Every row comes from one small tree of marks. The marks that hang from a mark follow it in brackets, in alphabetical order. Every link used is in the known rows. Which tree was each row made from?
In the rows, 128 means zero.
Known rows:
dulu(mutuket(lirok revo)): [122 130  96  92 152 172  95 137 125 138 113 137 168 122 116 151 121  88
 115 147 181 115]
revo(dulu(mutuket) lirok(pesu sokenun)): [ 69 135 130  98 145 171 120 165 152 138  88 131 142 135 106 198 115  98
 133 148 175 115]
sokenun(pesu): [ 70 113 112  52 127 179 125 147 140 141  65 112 142 104 134 177 110  80
 119 134 203 125]
komub(lirok(sokenun)): [ 96 124  90  59  98 180 118 154 127 133 123 120 158 129 127 161 125  90
 129 138 188 115]
komub(lirok(mutuket sokenun(pesu))): [113 138 102  69 143 169 118 167 116 126 100  91 152 117 119 174 129  84
 124 142 223 115]
revo(dulu lirok pesu): [104 123 123  82 107 155 108 155 154 175  75 126 125 121 126 212 115 113
 124 148 185 118]
mutuket(pesu(sokenun) revo(lirok)): [112 126 105 118 128 185  85 141 151 152 126 120 157  99 130 172 120  88
 119 149 165 120]
komub(lirok(pesu(sokenun))): [ 60 102  99 111 120 177 105 136 146 150 125 142 138  99 125 174 118  74
 123 143 191 127]
komub(lirok(pesu)): [ 81 106 108  71 121 171 106 149 134 163 102 134 134 115 127 178 114  86
 114 145 189 129]
komub(lirok(mutuket) pesu(sokenun)): [100 113  96 110 122 159  96 147 132 147 129 106 153  90 129 169 124  66
 124 146 230 120]
dulu(mutuket(lirok(sokenun) pesu)): [ 92 138 102 102 142 182  97 159 126 127 118 135 169 127 124 167 128  72
 131 148 181 116]
mutuket(lirok(sokenun) pesu revo(dulu)): [120 165  92 131 137 175  80 171 118 155 117 126 187 125 130 201 132  90
 128 150 148 113]
pesu(sokenun): [ 70 101  85  87 107 185 121 126 155 126  94 146 154 102 134 153 111  70
 137 135 192 121]
lirok(mutuket sokenun): [124 125  83  55 133 172 121 152 131 108  65 126 165 129 125 153 115  82
 144 140 204 114]
dulu(mutuket(revo(lirok(sokenun) pesu))): [121 151 121  82 141 172 104 140 135 125 108 109 144 134 121 182 123 116
 120 146 176 113]
mutuket(pesu(sokenun) revo(dulu lirok)): [108 138 112 139 127 178  90 152 152 166 124 127 159 100 128 197 122  88
 124 150 158 117]
dulu(mutuket): [ 84 106 108  52 128 178 131 134 142 125  85 145 147 119 128 151 108  73
 126 137 200 121]
dulu(mutuket(lirok pesu revo)): [124 138 107 108 159 176  82 147 121 150 122 135 168 116 126 167 125  76
 111 152 173 121]
revo(dulu(mutuket) pesu): [ 81 127 127  84 129 160 128 140 142 147  76 148 130 119 134 202 113  83
 127 140 199 122]

Write each row's tree:
[124 159 113  99 121 164  99 157 138 153  94 108 150 131 126 214 124 125
 127 146 159 110] | mutuket(revo(dulu lirok(sokenun) pesu))
[ 88 149 109 118 136 159 107 155 130 138 103 139 152 133 120 203 130  94
 136 146 186 112] | revo(dulu(mutuket(lirok(sokenun))) pesu)
[119 124 110 124 133 148 104 148 158 154  83 131 129 106 118 200 120  98
 138 153 209 114] | revo(dulu lirok(mutuket) pesu(sokenun))
[135 168 106 104 156 163 111 174 106 140 112  89 166 117 117 201 134  93
 120 144 200 110] | komub(lirok(mutuket(revo(dulu)) sokenun(pesu)))
[110 134  98 143 170 162 101 142 141 139  77 146 158 100 122 192 114  73
 133 148 185 121] | lirok(mutuket(revo(dulu)) pesu(sokenun))
[ 72 128 108 152 138 158 103 135 147 147 117 158 142 106 121 197 128  78
 134 148 197 115] | revo(dulu(mutuket(lirok)) pesu(sokenun))
[105 144  91 159 133 160  81 136 137 161 117 142 157 103 129 205 129  94
 126 148 171 115] | mutuket(lirok revo(dulu pesu(sokenun)))
[ 77 111 110  97 158 168  98 144 138 145  87 150 145 119 113 169 114  79
 120 150 190 124] | dulu(mutuket(lirok(pesu)))
[101 152 114 106 140 172  98 165 142 152  88 115 158 131 114 208 117 115
 127 148 149 115] | mutuket(revo(dulu lirok(pesu sokenun)))
[ 90 129  91  86 134 178 111 148 132 115 109 137 169 135 113 152 125  84
 135 144 188 111] | dulu(mutuket(lirok(sokenun)))
[115 134  97  76 122 160  99 167 115 138 115  88 163 116 129 175 127  82
 127 144 220 116] | komub(lirok(mutuket sokenun) pesu)
[123 138 108 102 154 161  87 132 124 146 107 134 149 120 125 177 124  97
 111 149 185 119] | dulu(mutuket(lirok revo(pesu)))
[ 82 114 122  88 127 163 107 162 158 174  69 134 133 119 115 205 108 103
 124 150 173 122] | revo(dulu lirok(pesu))
[121 116 104  70 122 152  96 160 120 160 108  98 150 104 130 174 120  79
 115 147 228 122] | komub(lirok(mutuket) pesu)
[128 148 106  76 122 172  93 146 137 138  96 102 148 131 129 189 122 124
 122 145 166 114] | mutuket(revo(lirok(sokenun) pesu))
[ 98 167  97 123 148 172  97 168 119 146 101 100 178 120 119 204 131  99
 122 142 169 109] | mutuket(lirok(sokenun(pesu)) revo(dulu))
[105 130 120 122 147 185  95 135 150 138 137 127 153 103 123 164 121  79
 117 149 174 118] | dulu(mutuket(pesu(sokenun) revo(lirok)))
[ 75 122 128 127 126 162 117 136 163 148 109 141 125 108 118 199 120  92
 132 147 197 115] | revo(dulu(mutuket) lirok pesu(sokenun))
[ 98 120 110  96 144 175  94 151 132 150 111 144 155 117 125 165 121  69
 119 151 189 122] | dulu(mutuket(lirok pesu))
[ 93 131 117 119 144 167  99 163 133 163 110 150 158 117 122 191 124  68
 124 152 184 119] | revo(dulu(mutuket(lirok pesu)))
